What can hang from each mark:
zosob: pudelor rugan
banik: pudelor
modo: rugan zosob
fopem: kozuf modo
pudelor: banik kozuf mukap rugan tudud zosob
kozuf: fopem

Every row comes from one small tree of marks. Brackets hold a mark, then the marks that hang from it, in alphabetical order. Every link used is in the known rows. Which tree was each row made from?
Known rows:
[kozuf [fopem [modo rugan]]]: [  4.5 -15.2  -2.6 -23.6 -11.7 -10.9  16.5   1.7 -37.2 -25.7  -8.1 -12.8
  33.8  -5.1  -2.6  16.6  -3.3  12.8 -31.9   9.0   9.9   1.0  -8.6 -10.1
   3.4]
[kozuf [fopem [modo [zosob rugan]]]]: [  5.4  -8.0  13.8 -11.5 -18.5  -8.6  23.1  11.8 -29.6 -23.6  -8.5   6.9
   8.8  -2.9  -4.3  13.1   0.5  13.5 -39.2  -1.1  21.1  10.3  -5.9   7.1
   3.6]
[banik [pudelor [kozuf fopem] tudud [zosob rugan]]]: [ 16.3 -26.2   5.0 -18.5 -16.1   4.5 -28.1 -13.9   4.4 -28.2  -8.3 -11.6
  11.1  -1.3   3.6  -7.7  18.2   0.9  -2.5  25.0  -8.6   0.4 -32.9  14.4
  18.9]
[pudelor tudud]: [ 26.4 -15.2  -2.3 -17.6  -6.6  -2.9 -27.8 -13.5  -0.7 -18.7   0.6 -17.1
  14.6  -0.9 -18.0   6.6   1.8  17.6   2.8  29.3   5.2   7.1 -12.6   3.0
   0.6]
[banik [pudelor [kozuf fopem] rugan zosob]]: [  8.4  -8.9 -16.5   4.6  -2.1   0.8 -14.3  -6.8  -6.2  -5.8  -6.4 -17.9
   8.4  -1.6  15.6   4.5  18.8  14.9  -0.7  27.3  -2.8  -2.7 -43.7  10.0
  15.2]
[pudelor banik kozuf tudud]: [ 18.1  -8.1 -18.6 -11.3  12.0  11.7 -26.2  -4.5  20.3   5.6   1.4 -18.8
  10.0  -2.2 -22.7  -6.0   2.3  20.5   9.9  34.8   0.1  -3.6  12.7  -6.7
   2.5]
[pudelor [kozuf [fopem modo]] mukap]: [  3.7   9.5   3.8 -26.8   5.4  16.9 -10.7  -5.0 -11.5   9.3 -16.2  -8.5
  28.7 -19.3  -5.2 -11.3 -15.3  16.2 -12.3  16.0   6.6  13.0  -7.2 -10.4
  12.5]
[pudelor banik kozuf rugan tudud zosob]: [ 11.5  -7.0 -26.0  14.7   6.7  11.8 -19.1 -14.6  33.6  19.3  17.3 -12.6
 -13.2   9.7   8.1   1.4  18.2  10.9  11.4  31.2   9.3  -3.8   2.8   6.7
  14.3]
[pudelor banik mukap rugan tudud zosob]: [  8.5   1.4 -21.5  10.0  -5.3  13.1 -17.8 -27.5  29.2   3.4  25.0   6.3
 -31.5   8.2  17.9  15.0  14.7   8.6  11.5  28.4  12.8   7.3  -2.2   5.3
  29.5]
[fopem [modo rugan]]: [  8.2 -18.1   0.9 -31.8  -2.5 -10.2  13.1  -3.3 -30.5 -13.5   9.7 -17.1
  31.3   6.3 -11.0  15.0  -2.8  18.2 -20.8  -0.2  14.5   3.5 -12.3 -10.0
   4.0]
[kozuf [fopem modo]]: [ 12.5  -4.6   2.1 -11.9  -9.2  -4.3  -2.8   3.9 -28.0 -22.4 -18.2 -12.7
  37.0 -12.1 -10.3   8.4 -11.1  21.5 -16.4  13.1  11.5   6.0  -7.1  -8.5
  -8.8]
[zosob [pudelor banik kozuf mukap rugan tudud]]: [ 13.6   5.8 -19.0 -12.2  13.1  19.3 -12.1 -10.3  17.3  25.2  19.0 -10.6
 -11.2   5.9   1.6  -0.8  11.2  23.6  23.1  33.5  -6.1  -2.1  -5.6 -20.2
  25.3]
[banik [pudelor rugan tudud zosob]]: [ 26.9 -20.4 -12.8  -0.5 -17.1  -3.7 -30.9 -23.0   3.7 -23.4  14.9 -16.4
  -2.7  17.2  11.2  13.3  24.6   7.7  13.5  24.8   4.7  -0.8 -40.0   6.8
  15.3]
[kozuf [fopem [modo rugan [zosob pudelor]]]]: [ 12.0 -13.1  -8.8 -28.9 -14.2 -12.1  38.3  18.5 -56.9 -36.5  -8.6  -1.6
  16.1   7.3  -1.3  24.9   7.7  16.1 -39.3   1.4  20.1  -0.5 -26.0 -18.8
   8.1]
[pudelor banik kozuf mukap rugan]: [ -4.6  13.8 -16.8  -1.2  22.5  14.5  -2.4  -9.3  19.1  37.9  19.8  -6.7
 -11.4  -4.8   1.3   2.1   5.0  28.3   8.1  26.7  -1.1   3.9   1.8  -1.8
  24.3]
[zosob [pudelor mukap rugan]]: [  9.4   3.6  -3.5 -15.5   8.9  -1.1   5.3 -10.3 -14.7   7.8  19.0  -9.3
  -3.3   1.2   6.7  15.8   5.2  33.0  11.0  20.7  -1.9  10.0 -38.5  -6.6
  18.4]
[pudelor rugan]: [  9.9  -6.5  -4.9   2.5   5.3 -10.7  -1.2  -7.2  -8.1   6.7  12.2 -18.0
   6.4   2.1   1.1  17.5   5.0  28.3  -0.9  20.2   4.8   5.0 -20.7   9.6
   4.9]
[fopem kozuf [modo rugan zosob]]: [ 10.5 -30.3 -18.7 -26.7 -12.1  -2.5  33.0   7.7 -36.4 -11.1  16.6  -4.7
  10.1  14.7  -4.1   6.5   3.6  10.8 -40.4 -13.0  28.3   6.7  -0.4 -13.3
   8.2]
[zosob [pudelor rugan]]: [ 15.0  -6.8  -4.3  -5.7   7.5 -13.2   7.7   2.1 -20.1  -0.2  12.8 -21.6
  11.1   5.8  -0.1  19.3   8.1  37.1   9.7  19.9   0.2   0.8 -35.5  -5.3
   1.4]
[pudelor banik mukap rugan tudud]: [ 10.4   4.6 -17.2   2.0  -0.6   9.4 -15.8 -21.7  20.4   8.4  20.2  -0.2
 -22.4   3.2   6.1  14.6   9.0  17.9  12.2  31.0   1.2   4.7   8.2  -5.8
  25.6]
[kozuf [fopem [modo [zosob [pudelor banik] rugan]]]]: [  3.8  -6.8  -0.3  -7.7 -10.8  -4.8  38.6  26.8 -32.1 -30.0  -5.2   9.9
   4.2   3.7  -6.9  17.9   3.5  25.7 -23.3  -2.0  15.7  -2.8   0.3 -16.7
  -0.5]
[banik [pudelor kozuf mukap rugan tudud]]: [ 20.7  -1.7  -7.3 -22.8   0.0  13.6 -36.1 -26.2  10.8  15.6  13.7 -17.7
  -0.3   4.8   3.2  -4.6  15.6  13.3  18.8  29.6 -12.0   3.7 -31.6  -5.2
  33.4]

Write each row's tree:
[ -1.4  -5.0   2.7 -25.2   9.3   0.2  15.3  -0.2  -7.5  -8.6  21.9   3.7
  -6.3  -0.6 -11.1  10.6   0.1  35.8  11.4  11.9  -3.8   6.0 -13.9  -9.3
  16.3]
[zosob [pudelor banik mukap] rugan]
[ 13.9 -14.3 -12.3   2.1  -5.2  -9.3 -12.7 -12.5  -8.9 -17.6  15.4 -14.9
   1.5  14.0   9.4  18.6  20.0  21.1   8.7  16.4   5.8   1.5 -46.9   9.6
  10.3]
[banik [pudelor rugan zosob]]
[ -3.0 -17.2  -2.4  -0.1   3.6  -6.0   7.8  -3.9   9.5 -14.9  20.4   0.1
  -7.7   3.0  -4.4  13.4   9.1  22.9  -1.2  10.0  12.0   4.0  -4.1  17.0
   6.8]
[pudelor banik [zosob rugan]]
[  7.1 -12.4 -16.4 -29.1   3.1  -4.6  30.1  19.9 -37.9 -15.5 -10.3  -9.8
   4.7   0.0  -1.8  13.4  15.5  19.9 -34.7  21.5   6.0  -1.1 -34.5  -4.8
  16.7]
[modo rugan [zosob [pudelor [kozuf fopem]]]]
[ 13.8  -6.1  -3.5 -23.3  -7.8   7.3  11.5  -1.9  -1.1 -18.6  20.5  16.7
 -32.2  10.4  -8.3  12.9  14.5  17.5  -2.1  15.4   7.6   7.7  -7.9  -6.8
  26.1]
[modo [zosob [pudelor banik mukap tudud] rugan]]
[ 21.2  -1.4 -27.2   3.3   7.2   9.5   4.0   9.3   6.3  12.6  13.0  -8.3
 -18.9  16.9  -1.9   8.0  22.4  23.5   3.6  26.9   9.3  -6.5  -3.5 -10.8
  14.0]
[modo [zosob [pudelor banik kozuf rugan tudud]]]
[  7.5 -33.9 -12.9 -29.5  -6.4  -4.2  19.6  -1.8 -30.7  -6.9  18.3 -17.7
  32.0   7.8  -5.7   1.6  -5.8  14.6 -23.5  -7.9  12.8   4.1   0.1 -19.1
   0.3]
[fopem kozuf [modo rugan]]
[  8.6 -26.4   2.0 -17.0 -12.3  -0.6  26.4   8.7 -22.9  -4.5  16.8   0.8
   8.0   9.1  -6.6  -2.8  -2.5  17.4 -29.2 -18.4  22.9  13.4   3.9  -1.5
   1.6]
[fopem kozuf [modo [zosob rugan]]]
[  4.8 -19.2  11.5 -20.7 -10.8   3.4  -6.9  -0.5 -14.9 -18.6  -9.3 -10.8
  31.5   0.0   1.2  -8.4   6.3  10.1 -11.0  -0.1   3.1   0.3 -29.9   2.3
   9.4]
[banik [pudelor [kozuf [fopem modo]] [zosob rugan]]]
[ 15.9 -20.3  -0.7 -16.6  -3.3  -4.2   0.8   0.7  -0.2 -21.7  15.2  -8.6
   3.5   9.0 -16.4   9.1   9.8  28.6  13.9  20.2  -6.1  -4.5  -3.6 -10.3
   2.9]
[zosob [pudelor banik tudud] rugan]
[ 16.0   1.4  -3.2  -8.9  -5.2   4.6 -21.6 -28.7   9.5   7.7  16.5  -6.1
 -11.7   1.0   8.4  11.0   7.8  12.6   7.3  30.0   1.7  13.7 -15.3   4.9
  26.9]
[pudelor mukap rugan tudud]
[ 22.7 -14.7  12.5 -20.2 -27.9  -4.0  14.0  11.4 -31.9 -36.3  -8.0   3.1
   9.8   6.6  -3.6   9.8   7.3   9.5 -24.2   3.2  14.7   4.4 -14.4  -9.6
   6.2]
[kozuf [fopem [modo [zosob [pudelor tudud] rugan]]]]
[  7.8   7.9 -17.4  -3.6  11.3  19.8 -20.3 -18.8  31.0  32.9  18.0  -7.0
 -16.0  -0.1   3.6  -0.8   9.2  14.3  13.9  35.2  -2.0   2.9  10.7  -4.1
  28.2]
[pudelor banik kozuf mukap rugan tudud]
[ 13.9  -9.5  12.7 -17.7 -15.8   7.6  -0.2   5.4  -8.2  -4.9 -11.4   0.4
  10.1  -1.5  -4.6  -7.9   4.9   1.8 -32.6   9.1  15.8   7.1   3.7   4.5
  12.7]
[pudelor [kozuf [fopem [modo [zosob rugan]]]] tudud]
[ 15.5 -19.3   9.5 -35.0  -5.9  15.0 -35.3 -29.1  18.7  -7.2  17.2  -4.5
  -4.1   4.4   1.1 -13.5  15.4   2.2  11.0  18.4  -3.4  11.4 -38.1  11.5
  36.4]
[banik [pudelor kozuf mukap tudud [zosob rugan]]]
[ 15.7  -3.1  -7.4  -0.9  -8.7   6.7 -24.4 -33.6  17.5   3.0  20.9   0.4
 -22.0   5.4  19.9  10.9  13.0   4.9   6.3  25.9  13.2  15.2 -25.6  14.7
  30.7]
[pudelor mukap rugan tudud zosob]
[ 19.3  -5.9 -11.8 -14.7  -3.7  16.1 -39.9 -31.8  19.8   9.2  18.1 -10.8
 -10.5   9.2  15.0  -4.1  21.6   3.9  17.2  28.0   0.2   8.7 -40.9   4.7
  37.7]
[banik [pudelor kozuf mukap rugan tudud zosob]]
[ 22.3 -31.8   8.1 -21.9 -21.1  -6.5 -25.6 -20.5   0.9 -39.3  14.1  -8.2
   4.2  13.4  -3.9   4.9  19.9   7.3   7.4  14.1   1.1   4.4 -38.5  13.9
  14.2]
[banik [pudelor tudud [zosob rugan]]]
[ -4.2  -2.1  -0.8  -6.1  -1.0   6.0  25.2  20.5  -8.2   0.4  -7.4   6.3
   5.1  -3.9  -9.3   0.5   1.5  17.5 -32.5   2.3  16.4  -0.7  19.0  -1.4
   6.0]
[pudelor banik [kozuf [fopem [modo [zosob rugan]]]]]
[ -5.1   9.1 -22.7   5.9  19.1  17.7  -5.0 -15.5  27.0  32.9  24.1  -1.7
 -23.1  -0.5  13.9   2.7  10.0  20.1   7.9  23.2  11.1   7.9  -6.7   7.7
  28.9]
[pudelor banik kozuf mukap rugan zosob]
[ 15.0 -19.5 -12.9 -32.0  -1.0 -15.2  29.7  11.9 -41.7 -27.3  11.4  -7.1
  -3.3  14.4  -7.4  26.5  16.2  25.2 -24.8   9.3  15.3   2.2 -40.0  -3.4
  12.6]
[modo rugan [zosob pudelor]]
[  8.9 -11.5  16.7 -19.2  -8.2  -9.2  19.7   7.8 -23.4 -11.8  10.4   3.5
   7.6   8.2 -13.1  10.6   0.1  20.0 -27.2 -10.2  25.2  11.2  -8.6   7.0
   3.6]
[fopem [modo [zosob rugan]]]
[ 13.9 -18.5  -1.4 -23.0   9.8   5.5  -4.0   3.2  10.1   2.6  12.8 -16.8
   8.9   5.1 -18.5  -6.2   8.1  26.6  15.1  22.5 -10.3  -6.6  -0.7  -9.8
   4.9]
[zosob [pudelor banik kozuf tudud] rugan]
[  7.2 -19.3  -4.6  -7.2   3.6  10.4 -16.2 -10.3  31.1   2.6  15.8  -6.2
  -6.8   4.6  -6.5  -5.5  13.4   9.5   4.4  21.2   7.5   0.2   4.8  14.3
  12.8]
[pudelor banik kozuf tudud [zosob rugan]]
[  5.8   0.5  -4.3 -23.9  14.9  15.4 -21.3 -17.0  11.8  13.0   8.7  -7.1
   0.3  -9.4  -2.9  -6.6  -1.7  16.7  -0.1  21.7  13.4  17.9 -30.2  14.5
  22.5]
[pudelor kozuf mukap zosob]
[  5.0  -1.7  11.4 -38.6  12.8   6.8  16.6   7.0 -13.2  10.4  14.9   2.9
 -13.0  -0.7  -8.1  -1.3   7.3  26.3 -10.1   8.5   6.5  15.8 -36.3   5.7
  28.7]
[modo [zosob [pudelor kozuf mukap] rugan]]
[  7.0   3.4 -23.2   3.3   7.8  23.2 -23.1 -24.9  37.9  26.4  21.7  -0.2
 -26.7   4.4  14.8  -0.7  15.1   7.3  13.0  32.0   8.8   5.8   0.2   5.7
  33.0]
[pudelor banik kozuf mukap rugan tudud zosob]
